Each row was made from one walk, in order. Every step used is in the known rows, and no mark comes twice. Write each row's walk.
Known rows:
mafod/samon: [ 0.00  0.00 -0.27 -0.10 -0.10  0.05 -0.31 -0.16  0.27 -0.02  0.06 -0.01
 -0.22 -0.19 -0.11  0.03 -0.08 -0.17 -0.13]
biso/pela: [-0.20 -0.09  0.01 -0.04  0.11 -0.16 -0.06  0.01 -0.08 -0.07  0.23 -0.01
  0.02  0.43  0.04 -0.21 -0.43  0.03  0.21]
samon/vali: [ 0.09  0.12  0.06  0.14  0.10 -0.03  0.08 -0.06 -0.13  0.12 -0.09  0.05
  0.27  0.21  0.34  0.40 -0.13  0.17  0.21]
lino/pela/biso: [-0.07 -0.08  0.13  0.26  0.07  0.09 -0.25 -0.02  0.42  0.01  0.19 -0.43
 -0.24  0.12  0.30  0.12  0.27 -0.20  0.40]
pela/lino: [ 0.05  0.09 -0.30 -0.09  0.23 -0.08  0.05  0.24  0.26 -0.27  0.00 -0.31
  0.23 -0.15 -0.08 -0.02  0.09  0.05 -0.01]
lino/samon/mafod: [-0.01 -0.47 -0.02  0.13  0.36 -0.01 -0.04  0.00  0.18 -0.09  0.12  0.32
 -0.13  0.22  0.31  0.25 -0.10  0.16 -0.09]
mafod/samon/lino/pela/dogime: [ 0.11  0.13 -0.24 -0.08  0.20  0.12 -0.48 -0.17  0.55  0.17  0.18 -0.39
 -0.12 -0.04  0.00  0.22 -0.02  0.01  0.39]
dogime/pela/biso/samon/mafod: [ 0.18 -0.54 -0.15 -0.46  0.31  0.05 -0.33 -0.02  0.53  0.32 -0.12 -0.21
 -0.28  0.47 -0.01  0.21 -0.58  0.31  0.20]
vali/dugof: [-0.13 -0.40 -0.07  0.27 -0.04 -0.06  0.20 -0.16 -0.10  0.00  0.18 -0.05
  0.21 -0.16  0.12 -0.05 -0.15 -0.12 -0.17]
vali/dugof/biso/pela/lino/samon/mafod: [-0.32 -0.85 -0.20  0.27  0.51 -0.29 -0.18  0.00  0.37 -0.47  0.38  0.08
  0.11  0.22  0.53  0.03 -0.48  0.04 -0.27]
dogime/pela/lino/samon/mafod: [ 0.23 -0.52 -0.21 -0.08  0.64 -0.11 -0.05  0.38  0.34 -0.18  0.05 -0.22
 -0.04  0.22  0.00  0.27 -0.32  0.27 -0.12]
dogime/pela/lino/samon: [ 0.02 -0.24 -0.08 -0.13  0.44 -0.05 -0.16  0.32  0.31 -0.30  0.03 -0.43
 -0.07 -0.18 -0.21 -0.04 -0.03  0.17 -0.14]
vali/dugof/biso/pela/dogime: [-0.20 -0.29  0.07 -0.03  0.23 -0.05 -0.53 -0.16  0.38  0.08  0.04 -0.16
  0.12  0.04  0.11 -0.32 -0.51 -0.06  0.15]
biso/samon/mafod: [ 0.06 -0.37 -0.30 -0.23  0.21 -0.03 -0.08 -0.09  0.23  0.17  0.15  0.19
 -0.05  0.39  0.21  0.08 -0.39  0.23 -0.09]
samon/vali/dugof: [-0.05 -0.30 -0.03  0.39  0.04 -0.09  0.28 -0.21 -0.22  0.11  0.10 -0.01
  0.45  0.03  0.42  0.30 -0.28  0.04  0.01]
vali/dugof/biso: [-0.27 -0.49  0.08  0.29 -0.15 -0.11 -0.22 -0.28  0.06 -0.13  0.10  0.01
  0.04 -0.24  0.35 -0.07 -0.19 -0.24 -0.44]
lino/samon/vali: [-0.12 -0.05  0.17  0.23  0.21  0.03 -0.05 -0.14 -0.02 -0.07  0.01  0.21
  0.12  0.05  0.46  0.35  0.06  0.22  0.11]
dugof/biso/samon: [-0.31 -0.19 -0.05 -0.24 -0.14  0.01 -0.56 -0.32  0.33 -0.03  0.10  0.08
 -0.21 -0.09  0.24 -0.28 -0.15  0.00 -0.37]
samon/vali/dugof/biso/pela/dogime: [-0.14 -0.21  0.10  0.07  0.30 -0.06 -0.48 -0.20  0.28  0.17 -0.02 -0.13
  0.31  0.20  0.36 -0.03 -0.61  0.07  0.30]

Write each row's walk:
[-0.25 -0.42 -0.09  0.36  0.06  0.00 -0.05 -0.38  0.24  0.19  0.38 -0.32
  0.22  0.14  0.68  0.19 -0.16 -0.01  0.21] : lino/pela/biso/samon/vali/dugof
[ 0.29 -0.06 -0.23 -0.27  0.34 -0.12 -0.02  0.47  0.20 -0.10 -0.10 -0.67
  0.11  0.01 -0.38  0.02 -0.27  0.14 -0.04] : dogime/pela/lino
[-0.20 -0.10 -0.15  0.03  0.33 -0.02 -0.10  0.12  0.37 -0.46  0.12 -0.09
  0.05 -0.32  0.05 -0.07  0.29  0.09 -0.11] : pela/lino/samon
[-0.35 -0.14  0.05  0.18  0.39 -0.19 -0.34 -0.03  0.24 -0.44  0.14  0.00
  0.22  0.17  0.59  0.15 -0.22  0.18  0.05] : dugof/biso/pela/lino/samon/vali
[ 0.10  0.12 -0.19  0.03  0.01  0.01 -0.20 -0.20  0.10  0.09 -0.04  0.05
  0.07  0.04  0.24  0.43 -0.21  0.03  0.09] : mafod/samon/vali
[-0.13  0.01 -0.28 -0.13  0.32 -0.23 -0.01  0.26  0.19 -0.34  0.20 -0.32
  0.25  0.24 -0.04 -0.21 -0.29  0.08  0.18] : biso/pela/lino
[-0.01 -0.44 -0.20 -0.02  0.26  0.05 -0.28 -0.11  0.57  0.17  0.30 -0.16
 -0.24  0.49  0.45  0.18 -0.18  0.08  0.23] : lino/pela/biso/samon/mafod
[-0.14 -0.59  0.05  0.28  0.28 -0.18 -0.28 -0.03  0.19 -0.25  0.03 -0.33
  0.21 -0.19  0.42  0.22 -0.37  0.04 -0.38] : dogime/pela/lino/samon/vali/dugof/biso
[-0.05 -0.27 -0.02 -0.55  0.07  0.14 -0.46 -0.13  0.52  0.26 -0.15 -0.41
 -0.32  0.11 -0.22 -0.11 -0.33  0.21  0.21] : dogime/pela/biso/samon
[-0.45 -0.52 -0.13  0.25 -0.13 -0.16 -0.25 -0.49  0.15 -0.09  0.64 -0.22
 -0.04  0.09  0.59  0.04 -0.20 -0.04 -0.21] : vali/dugof/biso/samon/lino/pela
[-0.38 -0.46  0.12  0.32  0.04 -0.28 -0.20 -0.28 -0.13 -0.10  0.26  0.04
  0.25  0.37  0.60  0.02 -0.69 -0.06 -0.02] : samon/vali/dugof/biso/pela
[-0.57 -0.59  0.22  0.40  0.13 -0.23 -0.29 -0.35 -0.03 -0.26  0.34  0.17
  0.13  0.24  0.70 -0.03 -0.54 -0.03 -0.11] : lino/samon/vali/dugof/biso/pela
[-0.20 -0.39 -0.08  0.32 -0.14 -0.10 -0.38 -0.44  0.15 -0.05  0.07  0.05
  0.09 -0.21  0.55  0.27 -0.36 -0.22 -0.37] : mafod/samon/vali/dugof/biso
[-0.38 -0.15 -0.14 -0.52 -0.07  0.09 -0.31 -0.57  0.46  0.03 -0.10  0.03
 -0.11  0.09  0.06  0.20 -0.16  0.40  0.43] : pela/biso/samon/lino
[-0.09 -0.06 -0.25  0.16 -0.07 -0.07 -0.21 -0.24  0.16 -0.09  0.48 -0.26
 -0.21  0.12  0.23  0.33 -0.04 -0.09  0.10] : mafod/samon/lino/pela
[-0.28 -0.30 -0.39  0.13  0.20 -0.31 -0.35 -0.13  0.34 -0.37  0.27 -0.28
  0.31  0.05  0.40  0.04 -0.60 -0.11 -0.12] : mafod/samon/vali/dugof/biso/pela/lino
[-0.19 -0.40  0.12  0.40 -0.08 -0.13 -0.16 -0.32 -0.05 -0.03  0.03  0.06
  0.25 -0.07  0.62  0.25 -0.30 -0.09 -0.27] : samon/vali/dugof/biso
[-0.24 -0.13 -0.18  0.02 -0.02 -0.07 -0.11 -0.28  0.10  0.00  0.55 -0.23
 -0.08  0.28  0.33  0.10 -0.05  0.14  0.12] : biso/samon/lino/pela
[-0.26 -0.10 -0.17 -0.07  0.23 -0.27 -0.33  0.15  0.31 -0.45  0.16 -0.26
  0.13  0.15  0.15 -0.23 -0.33 -0.03 -0.05] : dugof/biso/pela/lino
[-0.01 -0.50 -0.09  0.27  0.40 -0.13  0.15  0.07  0.03 -0.12  0.11 -0.38
  0.39 -0.10  0.23  0.28 -0.33  0.19 -0.10] : dogime/pela/lino/samon/vali/dugof
